Known rows, with every way that one mark hangs from another:
(fezi (zipasu lokit (safal vonikug))): [-21.7  -7.0  -5.6  -1.5 -10.9 -12.7  -1.2 -12.4  -6.2  23.1 -14.3  -6.8
   6.3  21.7  -0.2  -2.3 -13.7 -19.5  11.8   1.3  26.9 -14.1  18.9  -1.9]
(zipasu fezi lokit safal): [-34.9   0.1 -12.3   4.5  -1.0 -17.4   9.9   5.7 -14.6   3.9 -14.4 -16.6
  10.0  13.8  14.3  -9.2 -28.3 -20.8  10.4 -15.9  15.2   0.2  15.5   2.1]
(sala geni): [ 12.7   2.2  -5.5  -9.9 -15.9 -10.6 -10.5  -1.1  -8.2  -2.3  -3.8 -12.6
  -3.3  -0.2   7.1  -5.6   2.1   0.2   9.6  -2.9   5.5   1.2   1.1 -12.0]
(kemomi lokit): [ -6.3   6.8   4.8 -11.7   0.4  -3.4   0.1   0.0  -2.2 -14.8  -9.3  -8.8
  15.7   2.4   7.5  -2.3 -10.7   3.7   2.9 -12.3 -13.6   1.1   5.0   5.1]
(puze (geni (kemomi lokit)) mazok): [ 19.5  -5.3  -1.7 -28.5   4.3 -24.2  -3.8   9.6 -22.2  -6.1  14.7  -0.5
   7.5   1.0  29.1  15.7 -14.6   3.3   4.7 -37.0 -18.7 -16.9 -25.7  -2.3]
(geni (kemomi lokit) (mitem zasa) (puze mazok)): [ 17.4  -2.4  12.8 -31.4   5.6 -12.9  15.2  11.9 -25.7  -8.0   9.6   6.9
 -39.2  -1.3  20.7   5.2 -26.6 -14.3  10.4 -11.5 -16.1 -12.1   2.8   9.8]
(geni (kemomi lokit) mitem (puze mazok)): [ 23.1   0.9  13.9 -27.5   3.8  -7.0   1.8  10.3 -28.4   0.6   4.8   0.2
 -30.0   5.7  25.2   2.8 -21.2 -19.2   1.0  -7.4 -18.5 -12.1   3.7   9.5]
(dofeg (geni kemomi mitem)): [  6.2 -17.7   7.4  -8.6  -7.3  -3.3  -9.2  10.2 -16.7   6.8   9.8  -0.8
 -42.1  -9.0  -3.3   4.3  -8.9  -4.1  12.6  -7.8   9.0   8.0 -11.3 -13.2]
(zipasu lokit mazok safal): [-28.3 -18.7  -1.3  -1.7  -0.4  -2.4   3.4  15.7  -1.2  16.8  -9.6  -6.6
  16.3   3.7  14.3   7.1 -30.3 -11.5   3.6  -9.0   2.9  -4.5  39.8  -5.2]
(fezi zipasu): [  6.5  -5.0   8.7  -0.9  -0.2  -1.8  -3.9 -16.6  -1.0  13.4   9.8  -3.0
  10.5 -12.2  -7.7  -3.6   0.1  -8.7   1.0   8.6  13.4  -0.1  -6.7   9.7]
(safal (zipasu fezi lokit mazok)): [-12.3   3.5 -23.2  11.8  23.8 -19.7  13.1   8.2  11.8  22.4 -14.6  -3.5
  16.3  -6.5  14.6  -8.6 -38.1   0.7  10.7  -1.0   0.0  11.5  20.1  -5.1]
(puze geni mazok): [ 25.2  -1.5  -5.5 -18.1   0.1 -17.4  -0.8  -2.1  -8.4   0.9   9.2   6.2
   0.5  10.2  21.0  12.6  -3.2   7.8  -0.1 -16.5  -3.4 -15.1 -28.2  -7.9]
(geni kemomi mitem): [  6.0   0.2  12.7   1.1  -0.7  -0.5  -5.0   6.4  -9.7  10.7   4.7  -0.7
 -30.4 -10.5  -4.5   5.3 -10.3  -8.3   5.8  -2.5   0.2  -4.5   3.4  -4.1]
(zipasu fezi safal): [-29.1  -1.8  -8.1   4.8  -0.1  -6.1   3.7  -1.1 -12.7  -3.5  -5.1 -17.4
  -0.7  10.4   7.4  -3.4 -10.3 -27.1   4.1  -7.5  10.1  -3.3   1.5   1.1]
(puze (geni (kemomi lokit) (mitem zasa)) mazok): [ 21.3  -0.2   9.9 -30.0   2.3 -25.9   6.2   5.5 -16.0 -11.4   8.4   3.4
 -23.3  -3.5  19.1  17.5 -24.2   7.4  16.1 -31.2 -10.7 -20.3 -20.5  -7.2]
(dofeg (geni (kemomi lokit) (mitem zasa) (puze mazok))): [ 17.2 -18.4   8.0 -37.0  -1.1 -15.7  10.0  15.2 -31.2  -8.7  13.0   5.1
 -51.8  -0.6  17.2   5.8 -22.3 -10.2  16.7 -15.7  -5.4  -1.4 -11.5  -1.8]
(dofeg (geni (mitem zasa) puze)): [  8.5 -15.0   9.7 -17.3  -6.3  -2.2  11.0   7.8 -13.9  -0.6  -3.3  12.9
 -54.2   0.9   4.0  -1.4 -15.0  -4.8  17.0   2.5  14.7  12.0  -8.2  -6.2]
(zasa mitem): [  6.0  -2.5   2.2  -3.3  -7.1   4.4  -3.1  10.3   6.3  -0.7   0.5  -3.9
 -12.5  -4.8 -13.9  -3.0   3.1   1.1  22.0   7.6  -3.3   3.1   0.2 -10.9]
(vonikug (safal (zipasu lokit mazok))): [  0.2 -20.9 -14.0   1.1   9.1 -11.0  11.2  -3.4   8.7  33.8 -17.0  -2.2
   9.7  12.4  13.9  -7.0 -15.3   4.7   4.2   6.3   2.6   1.9  27.9 -11.0]
(safal vonikug (zipasu mazok)): [ -7.8   1.1 -26.6   8.0  12.3  -6.2   1.8  -1.4  23.1  21.3 -23.0   7.9
  -5.2  15.5   2.5   7.0 -10.8   2.5   5.2  15.8  -4.8  -9.7  22.9 -19.3]
(geni (mitem zasa) (puze mazok)): [ 25.1   2.4   8.9 -21.2   2.6  -6.6  19.5  -1.4 -10.5  -0.7   2.9  12.6
 -48.4   8.5  11.8   2.0 -12.5  -8.0   5.2  11.2   2.4 -11.1   0.7   4.7]
(fezi (zipasu lokit mazok (safal vonikug))): [-23.7 -16.1  -6.2  -0.1  -4.4  -7.2  -1.2  -2.5   2.8  30.3 -12.4  -5.2
  18.2  11.4   2.8   4.5 -25.7 -20.4   5.9   4.2  17.8 -13.4  37.8  -2.8]
(dofeg (geni kemomi puze)): [  5.2 -29.7  -1.7 -15.4  -1.1  -3.1  -1.7  22.8 -31.9  11.2  14.2   9.8
 -28.6  -4.8  14.0   3.0  -9.3 -17.3  10.9 -13.2   0.0  10.9 -16.2  -1.0]
(zipasu fezi lokit mazok (safal vonikug)): [-42.9  -3.0 -27.5  10.5   0.9 -12.3  12.0  16.8  -2.1  14.2 -29.9 -10.6
  14.4  21.1  12.4   0.9 -39.5 -22.3   5.3  -8.9   7.9 -10.6  44.5  -7.6]
(fezi (zipasu lokit mazok safal)): [-16.9 -22.0   6.8  -2.8   0.0  -5.5  -1.6  -2.4  -2.0  28.4   1.1  -7.6
  23.7  -7.1   6.8   2.6 -27.0 -17.9   4.4   1.2  14.4  -4.3  28.6   4.0]
(vonikug (safal zipasu)): [  7.6 -12.9 -10.8   0.1   2.5  -8.9   5.9 -17.7   3.3  21.7 -11.2  -3.3
  -7.2  18.8   7.2  -7.9  10.5  -0.2   2.7  10.2   5.6  -0.9   1.0 -10.4]

Rows:
[ 22.7  -7.8   8.8 -21.5   4.1 -10.4  15.6  11.3 -25.0   6.9  16.4  14.8
 -55.0  -4.7  14.0   6.8 -16.5 -18.0  10.2   0.4  -4.2 -14.6  -1.9   5.0] -> (geni kemomi (mitem zasa) (puze mazok))
[ 12.2  -1.9  14.8  -6.0   0.2   2.9   0.7  14.4 -22.5  17.0  -0.1   9.2
 -39.8  -4.8   8.0   2.1 -18.5 -22.0   7.1   1.7  -3.6   0.7   3.9   5.5] -> (geni kemomi mitem puze)
[-28.2 -12.4 -13.9   1.8  -5.2   5.8  -3.2   5.2   5.3  12.3 -16.7  -3.6
  -1.8  20.5   4.4  16.8 -10.2 -18.7  -3.0   4.2   0.3 -19.7  34.9 -15.0] -> (zipasu mazok (safal vonikug))
[-13.4   1.8 -29.7   7.3  13.7 -16.0   7.2   6.6  21.2  29.5 -30.4   7.6
   3.9  20.0   9.7   2.7 -25.9   8.5  11.2   9.3   0.7  -7.1  35.4 -18.4] -> (safal vonikug (zipasu lokit mazok))
[  1.7  -0.8  18.6 -19.2   3.1  -7.4  14.1  15.9 -22.7  -4.6  -3.4   6.9
 -34.7  -8.5  10.5   1.7 -31.3 -14.2  17.9 -12.8 -11.4   0.0   9.2  10.5] -> (geni (kemomi lokit) (mitem zasa) puze)
[ -6.0 -13.0 -23.2   8.0  14.8 -15.9  17.5  -1.8   4.0  30.8 -21.5  -8.7
  16.3   9.0  13.9 -14.1 -25.2  -3.7   5.2   1.3   3.6   6.9  24.4  -7.4] -> (vonikug (safal (zipasu fezi lokit mazok)))
[-20.5  11.8 -39.0  15.6  18.7 -21.0  14.7   8.0  16.9  26.0 -34.2   0.2
   8.8  15.9  10.2  -6.8 -36.7  -1.3  12.8   3.4   3.2  -0.5  30.5 -14.6] -> (safal vonikug (zipasu fezi lokit mazok))
[ -6.0  -5.3 -22.0   7.2   8.5 -22.0  16.7 -10.5  -3.0  23.3 -21.5 -10.5
   5.3  19.7  13.3 -20.9 -13.2  -4.1   9.4  -0.5  12.2   6.1   7.9  -5.8] -> (vonikug (safal (zipasu fezi lokit)))
[ -2.4 -14.1 -20.2   8.1  13.8  -7.5  12.2  -8.5   6.2  24.7 -13.2  -8.7
   8.1   7.0   9.2  -9.5 -10.3  -7.2  -0.9   8.1  -1.6   4.3  11.9  -8.1] -> (vonikug (safal (zipasu fezi mazok)))
[  8.6   5.2  16.7 -14.5  -2.4 -13.4  -7.1  10.3 -14.5   0.1  -7.5   0.3
  -8.7  -5.3  13.7  12.5 -26.1   3.0  14.4 -31.1  -9.1  -1.7 -13.3  -6.9] -> (puze (geni (kemomi lokit) mitem))
[-37.5  -4.2 -25.4   9.8   0.6  -1.6   3.8   7.8   1.7   7.6 -20.5 -11.0
   5.2  18.0   5.9   5.7 -21.6 -27.1  -1.8  -1.5   0.8 -14.0  30.3  -8.5] -> (zipasu fezi mazok (safal vonikug))
[  6.4  -0.5  -0.5 -19.3 -13.5 -17.0 -13.3  10.1 -23.3  -8.8   1.5 -17.4
   4.9  -8.6  15.0  -1.3 -10.5  -5.8  16.3 -22.2 -11.8   0.4   4.7  -7.5] -> (sala (geni (kemomi lokit)))
[-17.3 -16.6  -2.7   0.3  -5.2   2.5  -7.0 -10.4   5.3  24.7  -5.2  -6.0
   9.0   7.5  -4.1  10.1  -8.0 -24.5  -0.3  12.4  12.4 -17.1  24.8  -2.7] -> (fezi (zipasu mazok (safal vonikug)))
[ 32.8   6.7   7.2 -18.4  -3.5 -14.5  -2.9  -7.4  -4.6   2.0   0.5   3.6
 -22.5  12.2  15.2  11.8  -7.9   8.4   1.2  -8.9   3.7 -15.2 -21.2 -11.8] -> (puze (geni mitem) mazok)
[-40.9   5.7 -27.7   8.5  -5.6 -20.4  11.6   5.8  -9.6   6.5 -31.3 -13.8
   2.6  32.8  10.7  -7.3 -28.1 -22.9  11.1 -12.1  17.1 -10.1  25.2  -7.1] -> (zipasu fezi lokit (safal vonikug))
[ 29.7  -1.1   4.8 -17.3   0.7 -17.2  -5.9   4.0 -16.5   7.8  12.5   5.3
 -27.1   1.6  17.4  16.6 -11.4   1.1   5.9 -17.8  -3.9 -17.5 -25.5 -11.6] -> (puze (geni kemomi mitem) mazok)
[-17.0  -0.5 -15.9   9.4  13.3  -9.2  13.3  19.0   1.8  10.7 -12.7  -6.4
  29.0 -12.6  10.6  -8.2 -41.1  -3.5   2.5 -11.0  -3.9   9.2  27.5   4.9] -> (zipasu fezi lokit mazok)
[ 13.0  -0.2  12.6  -5.2  -1.8 -10.2  -8.0   8.3 -12.6  10.9  -0.9   5.7
 -22.3  -8.3   6.9  13.6 -18.4   0.1  12.8 -20.3   1.5  -3.0 -18.0 -10.6] -> (puze (geni kemomi mitem))
[-11.8  12.5 -21.3   9.6  17.6 -26.5  12.4  -1.0   4.6  16.3 -17.2  -5.9
   3.9   5.0  11.6 -15.8 -25.9  -0.2  15.5  -5.2   9.7  10.7   3.0  -3.8] -> (safal (zipasu fezi lokit))
[ 25.0 -10.1  -7.1 -20.1   4.6 -21.4  -3.7   8.5 -20.4   5.6  20.8   6.4
  -4.8  -0.2  21.4  17.1  -7.5   0.3   3.8 -26.2  -9.6 -17.6 -30.7  -6.9] -> (puze (geni kemomi) mazok)
[-34.2   5.9 -24.4   8.4  -6.0  -9.2   5.0  -1.8  -8.2   0.5 -22.4 -13.6
  -7.6  30.1   3.1  -1.3  -8.1 -27.1   5.3  -5.0  12.4 -13.7  11.4  -8.1] -> (zipasu fezi (safal vonikug))
[-11.3  11.4 -28.4   5.6   7.2 -23.2   6.7  -2.4  13.0  21.1 -31.1   4.9
  -8.8  29.9   7.2  -4.1 -15.2   7.6  15.5   5.4  10.4  -5.8  16.3 -18.2] -> (safal vonikug (zipasu lokit))
[-12.9  18.5 -35.6  15.0  12.3 -19.1   7.1  -8.4  11.0  12.9 -27.7  -2.7
 -10.8  23.0   1.1  -6.5  -8.6  -5.6  11.8   8.0   7.4  -4.8   1.2 -13.6] -> (safal vonikug (zipasu fezi))
[ 20.4 -14.9  -5.0 -18.8   7.5  -7.2   4.8  15.4 -30.7  12.0  21.6   9.4
 -20.2   1.9  23.7   5.4  -6.6 -22.2  -1.0  -6.7 -12.9 -11.7  -8.3   9.9] -> (geni kemomi (puze mazok))
[ -7.8   2.9 -19.8  11.6  24.2  -9.9   6.9   0.1  15.3  17.2  -7.4  -3.3
   6.5 -10.0   8.7  -4.3 -22.3  -4.8   4.8   5.6  -5.2   8.0   9.1  -5.3] -> (safal (zipasu fezi mazok))
